Every row comes from one small tree of marks. The marks that hang from a mark follow it in brackets, in alphabetical order. Every link used is in the known rows. Which tree was each row made from?
Known rows
vata(vuze(mupub vuvu)): [  0  -1  10 -10  19   0   1   4   7   5  -5 -14 -26   4  -5  -9  16 -17
 -11  -9  -1  12   5   7   2  -4 -12]
peve(bogom vuze(mupub)): [ -5  -8   9  -6  11  -1  -1  -4  11  -3  -6  -9 -25  -2   6 -17  28 -23
 -11  -6  -6  26   6   9   2  -7  -2]
fenot(tufo(bava)): [ -1  -7 -13 -10  -4  -3   0  -6 -10   4  -6  -8 -19   3  12  -6  23  -8
 -10  -4  -4   4   8   1  -5 -14  -2]
vuvu(vuze(mupub(koper) peve)): [  3 -20  11 -18  20   3   0   7   8   1  -5 -10 -29  -1   6 -16  22 -27
 -14  -7  -5  21   2   5   1 -10  -9]
vata(vuze(mupub peve(bogom))): [ -5   2  14  -9  15   1   1   7  14   2 -10 -18 -21   2  -4 -10  16 -24
  -9  -9  -6  18   6  20   5  -6  -8]
fenot(tufo(likuvis mupub vuvu)): [ -7   6  -8   2   3  -7   0   2 -13   4  -1  -6 -32  15  14   7  15  -6
  -4   1  -7   3   9   1  -6  -8  -6]
peve(vuze(mupub)): [  1  -9   4  -7  11  -3   0  -5   4  -3  -2  -5 -29  -1   6 -15  28 -18
 -13  -5  -4  20   4  -1  -2  -8  -3]
peve(bogom tufo): [ -9   5  -2  -6   0   1  -2  -6   7   1 -11  -9 -18  -1   9  -1  24  -8
  -7  -3  -5   5  11  16   4  -3  -5]
bava(vata(vuze)): [ -1  -3  -2  -8   6 -13   3  13  -5   7  -9  -7 -25   2  -1  -8  15 -15
 -16 -11   1   6   6   8  -6  -6 -18]
bava(vata): [  1  -4  -8  -7   2  -8   3   7 -11   5  -7  -5 -26  -1   5  -8  19 -10
 -14  -7  -1   6   5   5  -8  -5 -11]
bogom(tufo(fenot mupub)): [ -4  10 -10  -4   0  -5  -3   8  -2  -2 -10   2 -27  10   8   3  14   3
  -6   3  -4  -2  17   1   4  -8 -16]
vata(vuze(peve(bogom tufo(mupub)))): [ -9  12  13   0   9   1  -3   8  18   6 -13 -16 -19   6   4  -1  10 -16
  -6  -6  -7  11  11  22   5 -11 -17]
vuze(peve(bogom tufo) vuvu): [ -6   8  10  -7   6  13  -2   6  19  10 -13 -23 -12   0   7  -6  22 -14
  -3  -7  -5  14  10  20   9   0  -9]
bogom(tufo(likuvis mupub vuvu)): [ -7  12  -5   7   7  -2  -2   1  -5   0  -2  -5 -28  13  11   2  14   1
  -3   0  -4   1  10   3   3  -6 -11]
vuze(mupub(koper)): [  3 -11  -2 -18  13   0   2  -2  -7  -2  -4   0 -34  -1   8  -5  16 -14
 -14  -2  -4   8   3   2  -3  -8  -6]
peve(tufo(bava) vuze): [ -3 -11  -3  -6   0   2  -4  -9   9   2  -4  -8 -16  -1  13 -15  31  -8
 -13  -8  -1  12   9   2   0 -13  -6]
peve(bogom(tufo(likuvis mupub))): [-10  17  -3   6   3   4  -3   9   5  -2  -8 -12 -24  12  10   6  12  -2
  -2   1  -6   3  13  11   6  -8 -21]
vuze(mupub vuvu): [  3  -2   3 -10  15   5   2  -1   1   3  -4 -11 -27   0   2 -10  19 -14
  -9  -5  -1  11   4   4   0  -3  -6]
bogom(tufo): [ -3   5  -8  -5   0  -1  -1  -4  -3   0  -8  -5 -23   0   6  -2  24  -3
  -8  -1  -3   1   9   2   6  -3  -9]
tufo(bava vuvu(vuze)): [ -2 -19  -2  -4  10  -7   0 -11  -1   6  -4  -5 -21   1   6 -27  26 -15
 -14 -10   0  18   4   2  -3 -11   5]
bava(vata(vuze(peve))): [  0  -1   3  -8   8  -7   3  19   2  10 -10 -16 -22   1  -3 -10  15 -18
 -14 -12  -2  11   5  12  -5  -6 -18]
vuvu(vuze(mupub)): [ -1 -13   5  -9  15  -4   0  -5   3  -2  -3  -6 -28   1   2 -15  26 -20
 -12  -5  -3  16   4   2  -1  -7  -5]
vuvu(vuze(mupub peve)): [  1 -12  11  -9  17   2   0   2  10   1  -5 -14 -25   1   2 -18  26 -23
 -11  -7  -4  20   3   5   1  -7  -6]
peve(vuze): [  0  -8  -4  -4   2  -3   1  -2   2   3  -8  -6 -27  -1   6 -16  26 -13
 -14  -6  -4  16   3  -2  -3  -7  -6]
bava(vata(vuze(peve(bogom)))): [ -6   1   9  -8   8  -6   2  21   9  10 -14 -18 -19   1  -2 -11  14 -23
 -12 -13  -4  17   6  22  -1  -5 -17]
fenot(tufo(bava bogom vuvu)): [ -9  -6  -6  -9   3 -15   1 -17 -17   5  -1   1 -29   5  13 -11  24 -13
  -8  -5  -8   9   8   4  -2  -3  11]
fenot(tufo(bogom mupub)): [ -7   7  -2  -5   2 -13   0  -6 -17   2  -5   2 -39  11  14   4  13 -13
  -6   3 -11   6   9   3  -4  -7  -6]
bogom(tufo(bava mupub)): [ -1   2  -7   1   4   2  -2  -4  -3   0  -6  -4 -21   5  12  -8  13  -1
  -9  -2  -2   4  10   2   1 -19 -12]

Which tree is each row?
[-13   6  -7  -6   1 -13   1  -7 -16   3   1  -3 -35  12  12   5  23  -9
  -3  -2 -10   3   9   3  -1   7   1] : fenot(tufo(bogom likuvis vuvu))
[  4  -1   9 -10  17  10   2   5   7   6  -6 -20 -23   0   1 -13  19 -17
  -7  -7  -3  17   3   7   2  -3  -6] : vuze(mupub peve vuvu)
[  3  -3  18 -12  21  -1   2  22   9  10  -6 -22 -22   2  -5 -12  16 -25
 -12 -14   0  19   5  14   0  -4 -19] : bava(vata(vuze(mupub peve vuvu)))
[  1 -21   6 -18  18  -2   0   0   1  -2  -3  -2 -33   0   7 -11  22 -23
 -16  -5  -3  17   2   2  -1 -10  -9] : vuvu(vuze(mupub(koper)))
[  3   0  15 -11  20   5   2  11  13   8  -7 -22 -23   2  -6 -12  16 -22
 -10 -11  -2  16   4  10   3  -4 -13] : vata(vuze(mupub peve vuvu))
[  6  -9  11 -20  20  12   2  11   5   6  -6 -15 -27  -1   6 -11  14 -21
 -11  -7  -4  18   1   7   2  -6 -10] : vuze(mupub(koper) peve vuvu)
[ -7  -7   9  -5   8   2   0   7  15   6 -14 -18 -19   0   2 -20  23 -24
 -10  -8  -7  24   5  15   4  -6  -6] : vuvu(vuze(peve(bogom)))
[-10   1  -3 -13  -2 -11  -5  -2   7  -1  -4   3 -29   6  10  -5  31  -6
  -8  -2  -7   8  15   2   5   5  -7] : peve(tufo(bogom fenot) vuze)
[  0   5   4  -8   6  12  -1   5  10  10 -10 -21 -16   0   6  -5  23 -10
  -5  -7  -2   8   8  10   5   0 -10] : vuze(peve(tufo) vuvu)
[ -5   8  -9  -8   4 -12   1   3  -9   0  -7   7 -39  11   6  -3   6  -2
  -8   3  -8   1  12   1  -3  -3 -11] : tufo(bogom fenot mupub)
[ -5 -13   8  -7  16  -7  -3  -4   1   3  -5   4 -32   7  16  -8  19 -18
 -12  -4  -3  14   7   5  -1 -12  -6] : peve(tufo(mupub(koper) vuvu(vuze)))
[ -3   0  -4   3   9  -3  -2 -11  -6   2  -4   0 -22   6  13 -12  16  -4
  -8  -4  -1   8  10   4   2 -16  -2] : bogom(tufo(bava mupub vuvu))
[ -2   3   8  -6   8  12   2  10  13  11 -15 -23 -17  -1   3 -15  17 -18
  -6  -7  -6  20   4  16   4  -2  -7] : vuze(peve(bogom) vuvu)
[ -5   0  -7  -6   3  -9  -1  -9 -16   3  -3   1 -33  10  17  -4  12 -11
  -7   0 -10   6   9   2  -6 -14  -4] : fenot(tufo(bava bogom mupub))
[ -9   5   5  -7   7  -6   0 -13  -2   5  -3  -4 -27   2  10  -8  25 -12
  -4  -6  -8   8   8  12   5   8   6] : vuze(peve(tufo(bogom vuvu)))
[ -4  -9  17  -8  17   3   0   4  17   1 -10 -17 -21   0   2 -19  25 -29
  -9  -7  -6  27   5  16   5  -7  -4] : vuvu(vuze(mupub peve(bogom)))
[-10   8 -10  -8  -3  -8   0   0 -14   1  -1  -8 -33  11  11   9  21  -6
  -4   0 -10  -1   9   2  -2   4 -10] : fenot(tufo(bogom likuvis))
[ -8  10  14 -11  12   0  -1   5  12  10  -7 -17 -24   5   0  -5  18 -16
  -6 -10  -6   9   8  14   9   6 -15] : vata(vuze(peve(tufo(bogom)) vuvu))
[ -4  -3 -19  -7   0  -2   0   5  -3   3  -2  -7 -21  10   5 -10  17   8
  -8  -5  -1  -1  11   0  -3  -5  -5] : tufo(bava fenot likuvis vuvu)
[ -2  -1   8  -7  13   1  -1 -11   5   0  -2  -9 -22   0   7  -6  28 -14
  -4  -6  -4  10   9  11   5  -1   6] : vuze(mupub peve(tufo(vuvu)))
[ -5   8   7  -8  12   6  -3  10  15   0   0 -22 -21   8   0   7  20  -8
  -6  -8  -3   1  11  12   5  -2 -20] : vata(vuze(mupub peve(tufo(likuvis))))
[-11   5   1  -1   4  -5  -2  -9   1   1 -10  -4 -20   1   7  -8  26 -11
  -5  -4  -4  11  10  14  10   1   4] : peve(bogom(tufo(vuvu)))
[ -9   0 -16  -9   3  -9   0   0  -7   2   1  -1 -28  12   7 -10  15   5
  -7  -5  -5   1  12   1  -1   3  -1] : tufo(bava bogom fenot likuvis vuvu)
[ -5  -8  10  -5  12  -6  -4 -16   7  -3   2  -1 -26   0  10 -12  37 -18
  -9  -7  -3  18   8   5   3  -3   7] : peve(tufo(vuvu) vuze(mupub))
[ -3  -1  -9 -10   5 -14   0  12 -12   3  -4   5 -32  10  10 -11   6  -3
 -12  -4  -4   6  13   5  -9 -11 -15] : tufo(bava(vata) bogom fenot mupub)
[ -8  -4  12  -7   9   1  -5  -8  17  -5  -5  -9 -21  -2  10  -8  34 -20
  -8  -5  -5  21  11  14   7  -6  -3] : peve(bogom tufo vuze(mupub))
[  0  -7  -8 -13   9 -10   1   7  -9   3  -8  10 -36  10  10  -5   6  -6
 -12   0  -4   6   9   1  -5 -10  -5] : tufo(fenot mupub(koper) vuvu)
[  0  -2   4  -9  11  -7   4  18   0  12  -9 -15 -23   3  -4 -10  15 -17
 -15 -13   2  11   5   9  -4  -4 -21] : bava(vata(vuze(vuvu)))
[ -8  10  -4   3  11  -9   2  -4 -13   2   1   0 -40  13  10  -4   6  -5
  -5  -1  -8   6   5   3  -5   0  -6] : tufo(bogom likuvis mupub vuvu)
[-12   7  13  -2   9  -5  -2   3  14   6 -12 -15 -15   3   0  -9  23 -19
  -6 -10  -5  16  10  21  15   0  -3] : vata(vuze(peve(bogom(tufo(vuvu)))))
[ -3  -1   8  -1  10   3  -3   4  12   5  -8 -12 -23   6   9  -8  21 -16
  -8  -4  -5  13   8   8   1 -12 -14] : vuvu(vuze(peve(tufo(mupub))))
[  1   2   8  -8  11   4   2  14  11  14 -11 -23 -21   3  -4 -13  14 -17
 -10 -11  -2  13   3   9   3  -3 -16] : vata(vuze(peve vuvu))
